What can hang from each mark
q_924: q_274 q_784
q_497: q_274 q_686 q_784
q_175: q_274 q_686 q_784
q_913: q_274 q_686 q_784
q_274: q_497
q_784: q_913 q_924

Each row was made from one small tree. The marks that hang from a mark follow it in brackets, in the order of their numbers. Every link used is in the known rows. Write each row's tree.
Known rows
q_924{q_274{q_497{q_784}}}: [-1.999 -0.480 -0.022  1.546  1.499  3.858 -0.607  1.618 -0.254 -1.160
 -1.059  0.248  1.337 -3.646  0.947 -0.895  1.513  1.178  2.107 -1.295
 -0.520 -0.686  1.454 -1.331 -3.396  4.314 -2.428]
q_913{q_686 q_784{q_924}}: [ 3.267  1.185  2.593 -2.082 -2.082 -2.709  0.674 -0.011 -2.169 -2.197
  1.707  1.009 -4.602  4.040  0.724  0.739 -1.530  1.314  1.522 -2.139
  2.128  0.766 -1.432 -0.256  0.797 -2.900  1.920]
q_784{q_913{q_274} q_924}: [-0.413 -4.212 -1.197  0.003 -0.729 -2.743  1.672 -1.893 -0.235 -2.156
  1.182 -2.115 -1.826 -0.626 -0.387  0.425 -1.432 -2.589  0.569  1.467
  0.036  0.119 -0.042  0.209  0.960 -1.590  1.414]
q_274{q_497}: [-0.593 -1.318  0.095 -0.310  1.179 -0.146  0.019 -2.348 -0.515  0.351
 -0.170  2.032 -1.145 -0.447 -1.059  0.375  0.446  3.130  1.732 -0.230
 -2.620 -2.704 -1.598  0.850 -0.238  2.896 -3.474]
q_497{q_274 q_686 q_784{q_913 q_924}}: [-4.328  1.257  1.149  1.306 -0.141 -0.735 -0.880 -2.099 -2.446  0.665
 -0.693 -3.483  1.685 -1.128  1.663  0.867 -0.502 -4.433 -2.365 -0.281
 -1.396  0.067  4.467 -2.944  0.250 -1.220  0.881]
q_924{q_274{q_497{q_686 q_784}}}: [-2.174  1.593  0.273  2.678  1.347  3.501 -0.693  2.321 -1.233  2.553
 -3.261  1.439  3.066 -2.262  1.546  0.758  2.756  0.584 -0.419 -0.751
 -0.222 -0.132  1.875 -1.514 -2.272  3.772 -2.964]
q_913{q_274}: [ 1.426 -3.513 -1.243  1.783  1.181 -1.742  1.517 -0.934 -2.302  0.883
 -0.366  0.692 -2.348  0.072  0.667  0.901  0.694  0.163  1.255  2.445
  1.550 -1.940 -1.534  0.306 -0.531  1.180 -1.357]
q_913{q_274{q_497{q_686}} q_784{q_924}}: [ 2.311  1.675 -3.952 -1.904 -2.016  1.340  3.757  2.433  0.059 -1.692
 -1.837  1.570 -1.499  1.364 -1.446 -0.593  2.276 -1.266 -1.120 -0.894
  3.028  1.938 -0.185 -1.783 -0.121 -0.503  1.346]
q_175{q_784}: [ 0.745 -3.446  2.696  0.875  0.568 -4.611 -0.624  0.149 -2.050  0.527
  1.178 -0.001 -3.146  1.735  1.140 -0.575 -0.263  3.429  1.543  2.257
 -1.985 -0.766 -2.588  2.511 -0.171 -0.157 -0.902]
q_175{q_274 q_784{q_924}}: [ 3.384 -3.479  0.853 -0.872 -2.936 -6.683  1.075 -0.394 -0.097 -4.140
  1.806 -1.327 -4.898 -0.105  1.627 -1.785 -2.232  0.301  1.331  0.929
  1.066  0.821 -3.383  5.628  1.176 -2.165  1.298]
q_913{q_686 q_784}: [ 2.792  0.935  3.657 -0.337  0.549 -1.388 -1.610  0.232 -1.767  1.303
  0.811  1.320 -3.275  4.413  0.207  1.233 -0.275  3.282  1.353 -0.641
  2.213 -0.256 -1.175 -1.363  0.707 -1.807  0.034]
q_913{q_274{q_497} q_686}: [ 3.658  0.623 -3.276 -0.869  1.356  1.057  1.631 -0.233 -0.918  2.086
  0.320  3.134 -1.406  0.633 -0.250  0.935  1.201  0.721 -0.038  1.595
 -0.002 -1.932 -1.945 -0.425  0.877  2.044 -2.255]
q_497{q_686 q_784{q_924}}: [-1.131  1.035  2.721  1.441 -1.418 -1.792  0.744 -1.746 -5.242  1.375
 -1.412 -0.078  0.649  1.648  2.838  0.724 -1.020 -0.665 -0.295 -2.143
 -0.659 -0.602  0.222  0.027 -0.887 -0.398  0.793]
q_924{q_274{q_497} q_784{q_913}}: [-3.094  0.313  0.156  1.357  1.851  3.612 -1.588  2.252  4.849 -0.472
  0.554 -0.488  2.749 -3.437 -0.786 -1.096  2.852  3.184  0.998  0.031
 -0.183  1.921  2.145 -2.401 -1.466  1.792 -1.524]
q_274{q_497{q_686 q_784{q_913 q_924}}}: [-3.817  1.833  1.137 -0.711 -0.822  1.386 -0.130 -1.662 -0.113  0.500
 -0.947 -1.128  3.705 -0.193 -0.769 -0.456 -0.785 -1.219 -1.115 -3.061
 -3.519 -0.302  1.761 -0.546 -0.568 -0.092  1.002]
q_175{q_274 q_686 q_784{q_913}}: [ 0.573 -2.284  4.042  0.468  0.492 -3.458 -4.131  0.650  3.054  0.718
  1.189 -0.518 -1.504  2.514 -1.542  1.178 -2.780  1.228  0.015  3.311
  0.850 -0.097 -2.595  5.495  1.373 -2.489  0.774]
q_784{q_913{q_274 q_686}}: [ 1.449 -1.633  0.055  0.981  1.978 -1.184 -1.007 -1.541 -0.758  3.083
  1.064 -0.123 -0.134  1.217  0.352  2.024 -0.603 -1.061 -0.589  2.846
  0.455 -1.045 -0.219 -1.025  1.920 -1.550 -0.034]
q_274{q_497{q_686 q_784{q_913}}}: [-4.461  1.488  1.830  1.246  1.780  2.744 -2.362 -1.168  0.344  3.988
 -2.043 -1.006  5.351  0.138 -0.909 -0.016  0.387  0.644 -1.394 -1.715
 -3.038 -1.676  1.809 -2.198 -0.828  0.899 -0.671]
q_175{q_274{q_497} q_686}: [ 1.653  0.317  0.123 -0.556  0.425  0.618 -2.070 -1.267  2.024 -0.326
 -1.024  3.254 -1.383  0.542 -2.421  1.797 -0.941  1.497  0.790  0.689
  1.341 -2.757 -3.148  4.878  0.804  2.306 -3.031]
q_924{q_274{q_497} q_784{q_913{q_686}}}: [-0.903  2.558  0.812  0.391  2.019  3.730 -2.324  2.464  3.961  1.372
  1.493  0.757  2.729 -1.820  0.216 -0.016  2.238  2.930  0.134  0.179
 -0.279  2.005  1.681 -2.352  0.487  0.963 -1.378]
q_913{q_274 q_784{q_924}}: [ 2.927 -2.035 -1.868 -1.508 -2.046 -1.401  3.468  1.227 -1.061 -4.159
  0.443 -0.856 -4.763  1.601 -0.408 -0.903  0.261 -1.184  1.221 -0.441
  4.347  1.442 -0.719 -1.293 -1.169 -1.861  2.697]
q_784{q_913{q_274{q_497{q_686}}} q_924}: [-1.031 -0.392 -3.387 -0.678 -0.607  0.292  2.378 -0.738  1.503  0.620
 -1.056  0.506  1.532 -0.782 -1.603  0.536  0.763 -2.583 -2.264  0.805
 -1.046  0.214  0.312 -0.273  1.658 -0.059  0.045]
q_497{q_274 q_784{q_913 q_924}}: [-3.964 -0.770  0.644 -0.158 -0.047 -0.615 -0.483 -2.665 -1.606 -2.855
  1.230 -4.732 -0.003 -2.561  0.642 -0.862 -1.904 -3.917  0.083 -0.740
 -1.590 -0.461  4.026 -2.703 -1.201 -1.004  1.655]

Which tree is each row?
[ 4.375  2.076 -3.008 -2.241  0.627  2.577  1.144  2.166  0.767  0.196
  0.104  2.162 -2.144  2.365 -1.616 -0.690  1.899  1.219  0.299  0.197
  3.007 -0.024 -0.635 -2.604 -0.122  0.137  0.055]
q_913{q_274{q_497} q_686 q_784}
[-0.299  1.451  3.832  1.161  1.594 -0.413 -3.078 -1.058  0.477  3.697
  1.922 -0.609  1.607  2.544  1.098  0.384 -0.146  3.872  0.030  0.067
 -0.515  0.071  0.545 -1.852  1.094 -2.225  0.441]
q_924{q_784{q_913{q_686}}}
[ 0.509  1.731 -3.800 -0.442 -1.332  2.087  3.596  0.334 -2.596  0.301
 -2.173  0.650  1.768 -0.172  0.810 -1.111  1.083 -2.274 -1.729 -1.531
  0.274 -0.052  0.295 -1.362 -1.817  1.326  0.927]
q_913{q_274{q_497{q_686 q_784{q_924}}}}
[-2.365 -3.745  2.325  1.631 -0.567 -2.314 -0.343 -0.542  0.897 -3.433
  1.213 -1.239 -1.615 -3.010  0.533  1.725 -1.207 -1.417  2.302  0.760
 -0.287  1.548  0.901  1.380  0.695 -0.138 -0.960]
q_784{q_913 q_924{q_274}}
[-0.509 -2.491 -3.725 -2.157 -0.222  0.252  2.660 -1.532  2.186 -3.085
  0.926 -0.887 -0.368 -1.958 -2.589 -0.780 -0.415 -2.108 -0.061  0.340
 -1.280 -0.226 -0.196  0.112  0.513  0.250  0.525]
q_784{q_913{q_274{q_497}} q_924}
[ 2.798 -1.394  2.413 -1.222 -2.402 -6.256 -1.239 -0.595  1.895 -1.898
  3.120 -1.857 -2.736  1.094  0.937 -0.901 -3.388 -1.052 -0.304  1.141
 -0.014  1.722 -2.319  5.112  3.636 -4.786  2.608]
q_175{q_274 q_784{q_913{q_686} q_924}}
[ 3.060  2.196 -0.149 -2.429 -1.934  1.510  1.346  3.345  1.375 -4.391
  1.258  2.224 -3.499 -0.358 -0.346  0.367  1.130  0.674  1.692 -1.708
  2.547  2.887 -0.062 -0.533  0.216  0.347 -0.232]
q_913{q_686 q_784{q_924{q_274{q_497}}}}
[-2.253  1.784  0.649  3.281  1.583  0.088 -1.426 -1.352 -4.943  4.046
 -2.634 -0.986  1.137 -0.287  2.790  1.197  1.477 -1.924 -1.715  0.801
  0.075 -1.773  3.019 -3.392 -0.930  1.651 -2.057]
q_497{q_274 q_686 q_784}
[ 3.213  0.697  2.296 -0.690 -1.989 -1.255  0.410  2.913 -0.960 -3.402
  1.256  1.329 -4.669  1.066  1.625  1.567 -0.084 -0.034  2.026 -0.786
  4.164  3.307 -0.050 -0.474  0.395 -1.553  0.779]
q_913{q_686 q_784{q_924{q_274}}}
[-2.018  2.127  0.793  1.210  1.141  2.195 -0.703 -0.734 -2.477  3.603
 -2.755  1.287  3.217  0.701  0.551 -0.141  1.200  1.940 -0.688 -1.723
 -2.197 -2.175  0.639 -1.178 -1.485  2.487 -1.949]
q_274{q_497{q_686 q_784}}
[-2.062  1.520  2.018  1.157  2.462  0.382 -3.413 -2.290 -2.264  2.290
  1.010 -2.719  1.346 -0.622  1.490  1.005 -0.956 -2.146 -0.804  0.652
 -1.370 -1.451  3.898 -4.186  0.088 -0.587  0.113]
q_497{q_274 q_784{q_913{q_686}}}
[ 0.744  1.964  0.699 -0.029  0.433  3.031 -2.239 -0.572  0.727 -0.110
 -1.506  1.545  0.839  0.341 -1.440  0.055 -1.501  1.108  1.178 -1.570
  1.489 -2.417 -1.547  2.901 -2.098  2.142 -0.925]
q_175{q_274{q_497{q_784}} q_686}
[ 0.228 -0.534  1.284 -1.398  0.521 -0.655 -3.847  1.290  5.245 -0.189
  0.862  0.331 -0.302  0.805 -3.364 -0.270 -1.935  1.743 -0.526  2.219
 -0.529 -0.319 -2.479  5.526  1.006 -0.199 -0.196]
q_175{q_274{q_497} q_686 q_784{q_913}}
[ 0.389  1.752 -0.201 -0.617 -1.942  1.485  1.641  3.800  1.192 -2.917
 -1.599  2.077 -1.560 -0.661 -0.299  0.751  2.437  0.084  0.281 -1.576
  2.654  3.414  0.670 -0.655 -0.130  0.983 -1.015]
q_913{q_784{q_924{q_274{q_497{q_686}}}}}
[-1.155  2.115 -3.287  0.915  1.509  3.450  0.148  1.544  2.976  4.227
 -1.526  0.077  4.934  0.069 -1.172 -1.070  3.520  1.292 -2.937  1.281
  0.452  0.751  1.270 -3.370 -0.012  0.075 -0.113]
q_924{q_784{q_913{q_274{q_497{q_686}}}}}
[-0.708  0.355 -0.961  0.661 -1.067 -0.159  1.838  1.203 -0.413 -1.089
 -1.384  3.024 -0.507 -2.161  0.822  2.172  1.671 -0.304 -0.047 -0.021
 -0.235  0.984 -0.219  1.430  0.749  2.979 -3.482]
q_784{q_924{q_274{q_497{q_686}}}}
[ 0.284 -0.532 -3.526  0.135  1.251  3.364  1.715  0.007 -1.228  0.075
 -1.152 -0.318  1.268 -1.199 -0.250 -2.214  1.219 -0.182  0.881 -0.592
  0.060 -1.949  0.479 -2.186 -3.407  2.810 -0.227]
q_913{q_274{q_497{q_784}}}
[ 2.867  2.345 -3.572 -2.462 -1.161  2.315  3.208  0.241 -2.792 -1.415
  0.654  0.702 -0.424  0.097  0.886 -1.687 -0.463 -1.780  0.195 -1.900
  0.101 -0.274 -0.136 -1.286 -1.379  0.728  1.823]
q_913{q_274{q_497{q_784{q_924}}} q_686}
[ 5.019  0.677 -1.195 -2.080 -2.047 -1.191  2.555  1.310 -2.173 -2.307
  1.169  0.730 -4.716  3.198  0.448  0.076 -0.251 -0.946  0.533 -0.370
  4.811  1.683 -1.051 -1.336  0.570 -2.870  2.969]
q_913{q_274 q_686 q_784{q_924}}
[ 0.995  0.578 -0.697  1.375  0.025 -1.122 -0.683 -1.648  0.623  1.999
 -2.485  2.054  0.499 -0.765 -0.025  0.929  1.215  0.848 -1.192  0.525
  0.678 -2.028 -1.890  2.813  2.093  1.391 -3.909]
q_175{q_274{q_497{q_686}}}
[ 1.023 -0.024 -2.298 -1.055  2.073  1.380 -0.387 -1.134  1.852  2.355
  0.845  0.782  0.812  0.100 -1.702  0.993  0.357 -0.442 -0.788  1.855
 -1.031 -1.342 -0.254 -1.194  1.886  0.447 -0.756]
q_784{q_913{q_274{q_497} q_686}}
[ 4.936  2.274 -3.553 -3.999 -1.926  1.297  3.166  1.911  0.237 -3.192
  0.830  1.859 -3.361  1.943 -1.315 -1.105  0.416 -0.516  0.459 -1.219
  2.977  1.553 -1.057 -1.606  0.300 -0.962  1.928]
q_913{q_274{q_497} q_686 q_784{q_924}}
[-1.811  2.132 -0.062  1.237 -0.888 -1.209  0.807 -1.628 -5.383  0.615
 -1.390 -1.161 -0.128 -0.590  3.013  0.829  0.090 -3.367 -1.571 -0.587
 -0.157 -0.479  2.882 -2.063 -0.434  0.377 -0.142]
q_497{q_274 q_686 q_784{q_924}}
[-0.841 -1.669 -0.589  1.629  1.723  0.718 -0.202  0.274  1.591  1.339
  0.688 -2.555  1.771 -0.058 -0.145 -1.287  1.585  1.330 -0.040  1.868
  1.772  0.606  0.881 -3.020 -1.219 -1.357  1.556]
q_924{q_784{q_913{q_274}}}
[-3.599  2.270  0.492  2.546  1.816  3.568 -2.000  2.974  3.823  3.165
 -1.455  0.710  4.695 -2.274  0.104  0.364  3.958  2.478 -1.145  0.540
 -0.247  2.187  2.305 -2.477  0.032  1.321 -2.382]
q_924{q_274{q_497{q_686}} q_784{q_913}}
[ 3.116 -1.637  2.745  0.438 -0.022 -3.985 -2.671  1.086  0.225  0.541
  0.554  1.413 -3.550  2.662  0.029  1.059 -1.806  2.423  0.790  2.968
  1.907 -0.616 -3.869  6.437  0.742 -0.930 -0.379]
q_175{q_274 q_686 q_784}
[-0.997 -2.653 -2.887 -0.184  2.060  1.574  0.470 -1.282  2.646  0.109
  0.083 -0.335  0.953 -1.827 -2.514 -0.287  0.782 -0.464 -0.078  1.769
 -1.300 -1.595  0.123 -1.126  0.072  1.436 -1.072]
q_784{q_913{q_274{q_497}}}
[ 0.891  0.222 -3.615  1.065  1.087  0.932  1.711  0.024 -1.014  3.646
 -2.531  2.989  0.898  0.331 -0.313  1.136  2.729  0.081 -1.632  1.975
  0.124 -1.617 -0.970 -0.387  0.742  2.469 -2.902]
q_913{q_274{q_497{q_686}}}
[-2.692 -2.374 -0.259 -0.464 -0.452  0.194  0.403 -0.142  3.284 -4.493
  1.159 -0.122 -0.485 -4.248 -1.485  0.674 -0.066 -0.488  1.541 -0.334
 -2.004  1.212  0.868  0.980  0.212  1.630 -1.427]
q_784{q_913 q_924{q_274{q_497}}}
[ 0.829 -2.282  0.205 -1.610 -0.911 -3.024  0.073  2.165  0.514 -0.989
  1.893 -0.170 -2.789  2.981 -1.453  0.735 -2.388 -0.977 -0.248  3.083
  0.174  1.853 -1.980  3.362  0.643 -2.580  3.502]
q_175{q_686 q_784{q_913{q_274} q_924}}
[-2.739 -1.633  2.821  3.275  1.688  0.800 -2.418  1.837  2.283  0.353
  0.658 -1.721  1.725 -2.202  1.075 -0.136  1.859  2.409  1.408  1.071
  1.169  2.127  2.027 -2.184 -1.017 -0.171 -0.862]
q_924{q_274 q_784{q_913}}
[-0.851 -0.174 -3.146 -0.349  1.825  3.464  0.305  0.675  3.787  0.521
  0.410 -1.328  2.825 -1.761 -2.020 -2.650  2.361  1.967 -0.448  0.620
  0.103  0.256  1.110 -3.154 -1.458  0.587  0.464]
q_924{q_784{q_913{q_274{q_497}}}}
[ 0.105 -1.726 -1.118 -0.168 -1.064  0.007  2.191  0.454  0.534 -4.503
  0.614  1.835 -2.398 -3.377  0.237  0.631  0.698  0.457  2.475 -0.682
 -0.742  0.757 -0.881  1.910 -0.437  3.160 -2.751]
q_784{q_924{q_274{q_497}}}
[ 0.098 -0.194  0.733  1.195  2.031  1.249 -1.191 -0.629 -1.725  2.890
  0.434 -2.271  2.114  0.920  1.287  0.097 -1.026 -2.081 -0.315  0.993
  0.664 -0.807  1.292 -3.109 -0.736 -1.405  2.109]
q_497{q_784{q_913{q_274 q_686}}}
[-0.827 -1.784  4.285 -1.512 -0.677 -4.183 -1.450  0.311  0.496 -0.924
  2.724  0.073 -2.483  3.679 -1.534  1.934 -3.241  1.216  0.592  1.332
 -2.298  1.065 -2.237  4.860  0.779 -2.331  2.386]
q_175{q_686 q_784{q_913 q_924}}
[ 1.419  0.834 -0.233  1.106  1.701  0.666 -1.025  0.612  0.551  3.559
  1.345 -0.841  1.596  1.665  1.195 -0.315  0.797  1.191 -0.975  1.865
  1.887  0.826  0.487 -2.996  0.637 -2.364  1.861]
q_924{q_784{q_913{q_274 q_686}}}
[-1.303  2.373  0.030 -0.484 -1.198  1.018  1.489 -1.155 -2.800  0.409
 -1.517  0.853  1.798  0.537  0.806 -0.470  0.042  0.084 -0.687 -3.136
 -2.100 -0.835  0.162 -0.067 -1.129  1.487 -0.035]
q_274{q_497{q_686 q_784{q_924}}}
[ 1.654 -1.048  3.104 -1.268 -1.539 -4.397 -0.015  0.805 -2.368 -1.164
  2.202  2.454 -4.741  4.404  0.112  1.663 -2.401  2.470  1.122  1.330
 -1.175  0.648 -3.661  5.558  0.102 -0.858  1.117]
q_175{q_686 q_784{q_924}}
[-1.248  2.221  1.419 -2.423 -0.557  1.620 -0.444 -1.953 -0.036 -0.965
  1.764 -1.037  1.732  0.375 -0.291 -0.924 -2.510 -0.255  0.404 -3.430
 -3.564 -0.569  1.152 -0.730 -0.094 -0.792  1.832]
q_274{q_497{q_784{q_913{q_686} q_924}}}
[ 0.946  0.089 -1.509 -1.337 -2.435  0.398  1.483 -1.917  0.159 -4.863
  0.090 -1.450 -0.602 -2.571  0.480 -3.268 -1.507 -1.106  1.595 -3.362
  0.476 -1.156 -0.782  2.145 -1.689  0.637  0.623]
q_175{q_274{q_497{q_784{q_924}}}}
[-2.053  1.424  1.659  0.857  2.105  4.148 -2.913  1.210  1.526  0.880
  0.331 -0.326  3.266 -2.668  0.434  0.072  0.177  0.295  0.835 -1.019
 -1.127  0.387  2.481 -2.411 -1.130  1.938 -0.940]
q_924{q_274{q_497{q_784{q_913{q_686}}}}}
[-1.590 -0.548 -2.634  0.921  1.873  1.418 -0.130 -0.543  1.554  3.805
 -2.050  0.727  2.892 -0.416 -1.776  1.159  2.085 -1.158 -2.174  2.328
 -1.008 -0.941  0.475 -1.398  1.565  1.118 -1.732]
q_784{q_913{q_274{q_497{q_686}}}}
[ 0.699 -0.359 -4.274 -1.660 -1.080  2.134  3.888 -0.130 -1.704 -3.068
 -0.069 -0.852 -0.196 -1.655 -0.042 -2.863  0.054 -1.779  0.854 -1.822
 -0.158 -0.510 -0.096 -1.127 -2.957  1.945  1.479]
q_913{q_274{q_497{q_784{q_924}}}}
[-3.987 -0.271  3.353  3.060 -0.572  0.137 -0.852  1.104 -1.367  0.149
 -1.122 -2.199  2.792 -2.058  2.129  1.338 -0.303 -3.026 -0.617 -0.865
  0.269  1.964  2.628 -1.073 -0.687 -0.611  0.694]
q_497{q_686 q_784{q_913 q_924{q_274}}}
[ 2.479  0.153 -1.261 -1.298 -3.159 -3.922  1.377  0.988  1.273 -1.510
 -0.265  1.077 -1.808 -0.024  0.633 -1.608  0.114 -0.007 -1.383  0.518
 -0.263  0.909 -3.017  5.545  2.286 -0.853 -0.521]
q_175{q_274{q_497{q_686}} q_784{q_924}}
[ 0.585 -1.851  4.302  0.065  1.428 -4.415 -2.843 -0.234 -0.024  2.863
  2.758 -0.650 -1.147  3.010  0.490  0.450 -1.490  2.626 -0.085  2.507
 -2.871 -0.178 -1.181  1.571  2.296 -2.757  0.488]
q_175{q_784{q_913{q_686}}}
[ 1.784 -1.355 -0.454 -0.790 -0.716 -2.636  1.106 -1.785 -0.955 -0.236
  2.290 -0.543 -1.744  1.022  0.433  1.347 -2.088 -2.591 -0.276  1.498
  0.228  0.185 -0.928  0.108  2.551 -2.483  1.720]
q_784{q_913{q_274 q_686} q_924}
[ 0.640  2.004 -1.038 -0.289 -2.454  0.243  0.886 -1.000 -0.553 -1.202
 -2.091 -0.176  1.321 -1.316  1.205 -1.387 -0.492 -1.649 -1.006 -3.126
  0.585 -0.725 -0.537  2.126 -0.379  0.454 -0.016]
q_175{q_274{q_497{q_686 q_784{q_924}}}}
[-0.576 -0.633  0.461  0.351  0.032 -2.118 -2.261  0.747  4.203  2.003
 -0.789 -0.771  1.541 -0.436 -1.139 -1.195  0.251  0.690 -2.143  2.246
 -1.267  0.214 -1.083  3.385  2.975 -1.214 -0.945]
q_175{q_274{q_497{q_686}} q_784{q_913}}
[-1.066  0.121 -0.171 -1.695 -1.285  0.877  1.804 -1.899 -1.918 -3.005
  0.396 -0.171 -0.054 -1.034  0.056 -2.243 -1.050  0.989  1.728 -3.909
 -2.620 -1.425  0.122  0.170 -2.384  1.813  0.201]
q_274{q_497{q_784{q_924}}}
[-0.155  1.507  0.828 -0.243  0.873  1.903 -3.207 -1.871  2.532  0.356
  0.333 -1.782  2.901 -0.897 -0.646 -1.503 -1.614 -0.249 -0.198 -1.613
 -0.399 -1.926  0.516  0.177  0.661 -0.630  0.431]
q_175{q_274{q_497{q_784{q_913{q_686}}}}}
[-3.740  0.177  3.785  1.560 -0.560 -1.315 -0.896 -2.211 -2.428  1.419
 -0.995 -2.543  2.645  1.042  1.315  0.538 -1.695 -1.864 -1.001 -1.974
 -1.758 -0.136  1.400 -0.580 -0.168 -2.115  1.896]
q_497{q_686 q_784{q_913 q_924}}
[-1.781 -0.476 -0.374  1.514 -0.676 -0.360  1.376 -0.363 -2.213  1.402
 -1.246 -2.674  2.516  0.248  1.255 -0.004 -0.639 -4.240 -1.726 -0.256
  0.583  0.907  1.820 -1.839 -0.576 -1.921  3.017]
q_497{q_686 q_784{q_913{q_274} q_924}}
